Known rows, with every step that occurs
B > D > J > N > S: [-0.57 -0.04  0.05 -0.15  0.05  0.19  0.17  0.26  0.12 -0.09 -0.25  0.27
 -0.33 -0.25  0.26  0.05 -0.06 -0.04 -0.08  0.06  0.16 -0.28  0.14 -0.06
  0.14  0.21]
H > N > S: [-0.03  0.18  0.02 -0.07  0.10 -0.08  0.21  0.05 -0.06 -0.08 -0.13  0.00
 -0.24 -0.15  0.27  0.02  0.08 -0.04  0.05 -0.02  0.10  0.18  0.04 -0.08
  0.25  0.06]
Z > H > N > J: [ 0.20  0.36  0.11  0.18  0.00 -0.01  0.09 -0.21 -0.11  0.08  0.00 -0.15
  0.06 -0.12  0.32  0.03  0.08 -0.07  0.11 -0.03  0.00  0.09  0.25 -0.08
 -0.03  0.05]
L > H > N > S: [ 0.14  0.15 -0.02 -0.08  0.20 -0.05  0.18  0.05 -0.07 -0.31  0.00  0.11
 -0.05 -0.14  0.13 -0.05 -0.01  0.10 -0.02 -0.05  0.10  0.62 -0.11 -0.01
  0.20 -0.01]
N > J > D > B > M: [ 0.01  0.06  0.01 -0.13 -0.01 -0.25  0.05  0.05 -0.20  0.10 -0.06 -0.11
 -0.17 -0.13 -0.12 -0.15  0.08  0.37 -0.09 -0.10  0.02 -0.17 -0.04  0.12
  0.19  0.08]
F > Z > H: [-0.21  0.20  0.15  0.15 -0.01 -0.20  0.07 -0.03  0.11  0.01 -0.12 -0.01
  0.33 -0.08  0.08  0.09 -0.17 -0.10  0.03  0.06  0.18  0.28  0.07 -0.02
 -0.06  0.05]
B > D > J > N > H: [-0.43 -0.06 -0.05  0.03 -0.09  0.37 -0.07  0.09  0.15 -0.27 -0.13  0.34
 -0.13 -0.09  0.16 -0.03 -0.13  0.05 -0.03  0.00  0.06 -0.07  0.19  0.12
 -0.10  0.06]
Z > F: [ 0.24  0.09 -0.10 -0.04  0.04 -0.07 -0.03  0.04  0.02 -0.03  0.17  0.16
  0.03 -0.01  0.09  0.04  0.01 -0.10  0.05  0.16 -0.07  0.02  0.03 -0.11
 -0.14 -0.02]
D > J > N > H: [-0.02  0.04 -0.21  0.02 -0.11  0.35 -0.06  0.03  0.02 -0.29  0.04  0.34
 -0.23 -0.04  0.15 -0.03 -0.06 -0.04  0.05 -0.03 -0.16  0.11  0.04  0.12
 -0.11  0.02]
D > J > N > H > L: [ 0.04  0.05 -0.11 -0.03 -0.09  0.14 -0.20  0.02 -0.02 -0.39 -0.09  0.42
 -0.23 -0.08  0.27  0.05 -0.07  0.00 -0.08 -0.05 -0.19  0.39 -0.04 -0.03
  0.03  0.27]
J > N: [-0.11  0.04 -0.10  0.12 -0.03  0.10  0.01 -0.08 -0.05 -0.08 -0.01  0.10
 -0.03 -0.10  0.13 -0.10  0.04 -0.22  0.05  0.00 -0.01  0.07  0.02  0.01
 -0.02 -0.05]
M > B > D > J: [-0.48 -0.10  0.20 -0.12 -0.16  0.04 -0.06  0.44 -0.08  0.01 -0.24 -0.09
 -0.03  0.16  0.02  0.18 -0.17  0.20 -0.18 -0.16  0.16 -0.39  0.15 -0.20
 -0.01  0.15]
B > D: [-0.42 -0.11  0.15  0.02  0.03  0.05  0.00  0.06  0.12  0.03 -0.16  0.00
  0.10 -0.04  0.02  0.01 -0.09  0.08 -0.08  0.03  0.22 -0.21  0.15 -0.01
  0.01  0.04]
B > M > L > H > N: [ 0.25 -0.08 -0.10  0.03  0.10 -0.26 -0.13 -0.03 -0.22  0.09  0.18 -0.12
  0.07  0.15  0.05 -0.15  0.02  0.21  0.14 -0.47  0.13  0.54 -0.06  0.06
  0.10 -0.50]
D > B: [-0.01  0.06  0.00 -0.07  0.01 -0.13  0.11  0.15 -0.13 -0.18 -0.08 -0.12
  0.08  0.02 -0.12 -0.09  0.10 -0.02  0.00 -0.08 -0.07  0.11  0.02  0.05
  0.11  0.23]
M > L > H > Z > F: [ 0.31  0.02 -0.05  0.19  0.18 -0.07 -0.27  0.13  0.01 -0.17  0.40 -0.01
  0.09  0.18  0.02 -0.27 -0.26 -0.23  0.06 -0.10 -0.04  0.51 -0.04  0.13
 -0.11 -0.34]
N > J > D > B > M > L > H: [ 0.13 -0.09  0.00 -0.06  0.04 -0.24 -0.05  0.13 -0.22  0.03  0.21 -0.03
 -0.04  0.07 -0.18 -0.30 -0.04  0.36 -0.04 -0.23  0.15  0.19 -0.18  0.32
  0.15 -0.24]
L > H: [ 0.18 -0.03 -0.04  0.01  0.09  0.03 -0.05  0.00  0.00 -0.23  0.12  0.10
  0.18  0.00 -0.14 -0.09 -0.09  0.15 -0.08 -0.04  0.00  0.44 -0.14  0.08
 -0.05 -0.07]
B > D > J > N > H > L: [-0.36 -0.06  0.06 -0.02 -0.08  0.19 -0.19  0.10  0.12 -0.38 -0.26  0.41
 -0.12 -0.13  0.29  0.06 -0.15  0.08 -0.15 -0.02  0.03  0.19  0.10 -0.02
  0.06  0.30]
M > L > H: [ 0.11 -0.16 -0.01  0.05  0.06  0.03 -0.09  0.08 -0.02 -0.06  0.26  0.08
  0.14  0.20 -0.06 -0.16 -0.12 -0.02  0.05 -0.13  0.14  0.37 -0.14  0.18
 -0.04 -0.30]
D > J > N > S: [-0.16  0.06 -0.12 -0.16  0.03  0.15  0.17  0.21  0.01 -0.13 -0.10  0.26
 -0.43 -0.20  0.24  0.05  0.03 -0.13 -0.01  0.01 -0.05 -0.06  0.00 -0.07
  0.11  0.18]
D > J > N: [-0.10  0.01 -0.09  0.00 -0.09  0.20  0.06  0.03 -0.06 -0.11  0.01  0.17
 -0.19 -0.13  0.16  0.03  0.00 -0.09  0.00 -0.08 -0.06 -0.01  0.01 -0.07
 -0.03  0.05]
J > N > H > Z > F: [ 0.20  0.25 -0.24  0.27  0.06  0.15 -0.29 -0.04  0.06 -0.40  0.18  0.18
 -0.09 -0.04  0.19 -0.29 -0.15 -0.37  0.09  0.10 -0.27  0.35  0.13  0.11
 -0.16 -0.10]
S > N: [-0.08  0.11 -0.01  0.10 -0.08 -0.14 -0.02  0.18 -0.27  0.01 -0.10 -0.12
 -0.12 -0.06  0.16  0.06  0.07  0.02 -0.08  0.08  0.14  0.25 -0.01 -0.08
  0.00  0.04]
M > L: [-0.07 -0.12  0.03  0.05 -0.03  0.01 -0.06  0.08 -0.03  0.16  0.14 -0.03
 -0.04  0.18  0.06 -0.07 -0.02 -0.16  0.13 -0.11  0.14 -0.07 -0.01  0.11
  0.00 -0.24]
H > N > J: [ 0.13  0.22  0.02  0.12 -0.02  0.04  0.17 -0.22 -0.08 -0.04  0.07 -0.05
 -0.09 -0.05  0.20 -0.04  0.10 -0.01  0.16 -0.03 -0.04 -0.01  0.17 -0.05
  0.01  0.01]
D > B > M > L > H: [ 0.19 -0.14 -0.11 -0.13  0.14 -0.35 -0.13  0.24 -0.23 -0.02  0.12 -0.15
  0.14  0.24 -0.26 -0.26  0.08  0.20  0.07 -0.43 -0.01  0.42 -0.08  0.21
  0.11 -0.23]

Rows
[-0.22  0.45  0.30  0.25 -0.11 -0.25  0.38 -0.13 -0.15 -0.17 -0.14 -0.11
  0.24 -0.30  0.23 -0.04 -0.13  0.00 -0.02  0.05  0.38  0.42  0.04  0.03
  0.16  0.21] => F > Z > H > N > J > D > B
[-0.22  0.39  0.15  0.08  0.08 -0.27  0.30  0.02  0.04 -0.06 -0.25 -0.01
  0.10 -0.21  0.34  0.11 -0.11 -0.14  0.08  0.03  0.29  0.47  0.10 -0.10
  0.19  0.13] => F > Z > H > N > S
[-0.11 -0.16  0.05 -0.09 -0.04 -0.33 -0.05  0.23 -0.27  0.23 -0.02 -0.18
 -0.14  0.03 -0.06 -0.17  0.00  0.19 -0.04 -0.30  0.30 -0.01 -0.17  0.20
  0.28 -0.25] => J > D > B > M > L
[ 0.10  0.01 -0.10 -0.19  0.07 -0.37 -0.05  0.17 -0.21  0.03 -0.14 -0.22
  0.03  0.04 -0.20 -0.11  0.19  0.22  0.02 -0.29 -0.14  0.06  0.06  0.03
  0.16  0.09] => D > B > M
[ 0.13  0.14  0.20  0.02  0.04 -0.22 -0.18  0.02 -0.05 -0.01 -0.21 -0.03
  0.14 -0.10  0.24  0.15 -0.02 -0.02 -0.17 -0.03 -0.02  0.37  0.00 -0.18
  0.11  0.28] => Z > H > L
[-0.03 -0.06  0.02 -0.06 -0.04 -0.27 -0.01  0.12 -0.23  0.27  0.09 -0.14
 -0.23  0.07 -0.03 -0.22  0.05  0.21  0.04 -0.22  0.17 -0.25 -0.05  0.23
  0.19 -0.17] => N > J > D > B > M > L
[ 0.22  0.10 -0.01  0.09  0.07  0.00  0.08 -0.12 -0.13 -0.28  0.09  0.01
  0.19 -0.05  0.05 -0.06 -0.03  0.11  0.00 -0.13  0.08  0.66 -0.10 -0.03
  0.05 -0.15] => L > H > N
[ 0.19 -0.03 -0.12 -0.13  0.23 -0.29 -0.02  0.15 -0.16  0.06  0.07 -0.01
 -0.17  0.06  0.14 -0.15  0.05  0.17  0.12 -0.38  0.16  0.52 -0.08  0.07
  0.26 -0.38] => B > M > L > H > N > S
[-0.46 -0.01  0.10 -0.04 -0.20  0.11 -0.31  0.35 -0.07 -0.37 -0.34  0.26
 -0.09  0.10  0.27  0.09 -0.20  0.07 -0.21 -0.14  0.03  0.08  0.12 -0.15
  0.03  0.31] => M > B > D > J > N > H > L
[ 0.21  0.18 -0.03  0.14  0.12 -0.08 -0.15  0.04  0.03 -0.09  0.14 -0.09
 -0.04 -0.02  0.08 -0.13 -0.12 -0.21  0.01  0.04 -0.18  0.14  0.08 -0.07
 -0.08 -0.02] => H > Z > F
[-0.14  0.02  0.14 -0.03 -0.08 -0.09  0.16  0.13 -0.17 -0.15 -0.10 -0.04
 -0.02 -0.17 -0.05 -0.07 -0.04  0.11 -0.20  0.03  0.22  0.11 -0.20  0.11
  0.22  0.15] => J > D > B
[ 0.04  0.08 -0.10  0.08 -0.04  0.06 -0.25 -0.09  0.00 -0.39 -0.11  0.35
 -0.03 -0.05  0.24 -0.08 -0.04 -0.10 -0.04  0.04 -0.12  0.48 -0.03  0.05
  0.04  0.16] => J > N > H > L
[ 0.15 -0.07 -0.06  0.04  0.23 -0.35 -0.27  0.26 -0.22 -0.11  0.10 -0.39
  0.06  0.22 -0.27 -0.41 -0.05  0.08  0.05 -0.56 -0.09  0.55 -0.02  0.25
  0.18 -0.24] => D > B > M > L > H > Z
[ 0.05  0.31  0.11 -0.02  0.12 -0.13  0.15  0.06 -0.07  0.01 -0.21 -0.09
 -0.12 -0.21  0.38  0.08  0.06 -0.11 -0.01 -0.02  0.12  0.29  0.11 -0.12
  0.22  0.09] => Z > H > N > S
[-0.02  0.08 -0.21  0.13 -0.06  0.24 -0.12 -0.08  0.04 -0.29  0.02  0.27
 -0.05 -0.02  0.12 -0.16 -0.02 -0.16  0.08  0.06 -0.09  0.22  0.04  0.19
 -0.09 -0.08] => J > N > H
[-0.48  0.03  0.01  0.21  0.00  0.37 -0.20  0.09  0.15 -0.35 -0.15  0.09
 -0.19 -0.10  0.14 -0.18 -0.28 -0.05 -0.07 -0.13 -0.03  0.05  0.25  0.15
 -0.03  0.07] => B > D > J > N > H > Z
[-0.06  0.06  0.12  0.07 -0.09  0.10  0.10 -0.12  0.00  0.07  0.08  0.11
 -0.19 -0.16  0.09 -0.04 -0.12  0.16 -0.10  0.19  0.17 -0.22 -0.10  0.10
  0.02 -0.01] => N > J > D
[ 0.02  0.19 -0.03  0.14 -0.09 -0.06  0.03  0.08 -0.23  0.04  0.01 -0.08
 -0.20 -0.04  0.19  0.01  0.12  0.06  0.00  0.17  0.01  0.01  0.13 -0.03
 -0.08  0.11] => S > N > J
[-0.07  0.13 -0.13  0.20 -0.02  0.33 -0.20  0.03  0.03 -0.37  0.00  0.09
 -0.31 -0.05  0.12 -0.18 -0.18 -0.16  0.01 -0.14 -0.25  0.25  0.12  0.14
 -0.04  0.03] => D > J > N > H > Z
[-0.13  0.22  0.10  0.12 -0.17 -0.16  0.19  0.21 -0.41 -0.12 -0.08 -0.13
 -0.22 -0.20  0.12 -0.08  0.07  0.15 -0.20  0.18  0.24  0.14 -0.07  0.07
  0.14  0.25] => S > N > J > D > B
[ 0.14  0.34  0.13  0.04 -0.02 -0.34  0.09 -0.06 -0.34  0.14 -0.17 -0.29
 -0.04 -0.25  0.18 -0.07  0.12  0.28 -0.06 -0.22  0.12  0.15  0.08 -0.01
  0.26  0.05] => Z > H > N > J > D > B > M
[ 0.26 -0.01 -0.10 -0.04  0.12 -0.38 -0.02  0.13 -0.36 -0.09  0.09 -0.24
  0.15  0.16 -0.07 -0.24  0.13  0.16  0.13 -0.55  0.08  0.63 -0.05  0.11
  0.20 -0.29] => D > B > M > L > H > N
[-0.52 -0.02 -0.01  0.02 -0.22  0.28 -0.19  0.36 -0.05 -0.27 -0.21  0.19
 -0.08  0.13  0.14  0.02 -0.19  0.04 -0.10 -0.11  0.08 -0.18  0.21 -0.01
 -0.12  0.07] => M > B > D > J > N > H
[ 0.33  0.08 -0.12 -0.01  0.12 -0.32  0.02  0.01 -0.32 -0.06  0.19 -0.19
  0.06  0.18 -0.07 -0.30  0.18  0.20  0.23 -0.46 -0.04  0.40  0.08  0.15
  0.11 -0.21] => D > B > M > L > H > N > J
[-0.16  0.10 -0.11 -0.06  0.09  0.08  0.11  0.09  0.02 -0.12 -0.10  0.19
 -0.26 -0.18  0.21 -0.09  0.06 -0.23  0.02  0.09  0.02  0.03  0.02  0.02
  0.14  0.08] => J > N > S
[-0.02  0.17  0.00  0.00 -0.10 -0.41  0.04  0.23 -0.47  0.11 -0.14 -0.22
 -0.27 -0.18  0.06 -0.09  0.17  0.40 -0.16 -0.04  0.15  0.09 -0.04  0.05
  0.19  0.12] => S > N > J > D > B > M
[ 0.13  0.04  0.00 -0.03 -0.01 -0.05 -0.26 -0.02  0.06 -0.29 -0.09  0.24
 -0.02  0.06  0.11  0.02 -0.06  0.10 -0.08  0.02 -0.11  0.42 -0.06  0.03
  0.08  0.21] => N > H > L
[ 0.03  0.11 -0.06  0.19  0.06  0.12 -0.27 -0.01  0.09 -0.27  0.02 -0.09
 -0.10  0.08 -0.04 -0.22 -0.18 -0.05  0.00 -0.07 -0.18  0.27  0.10  0.22
  0.00 -0.03] => N > H > Z
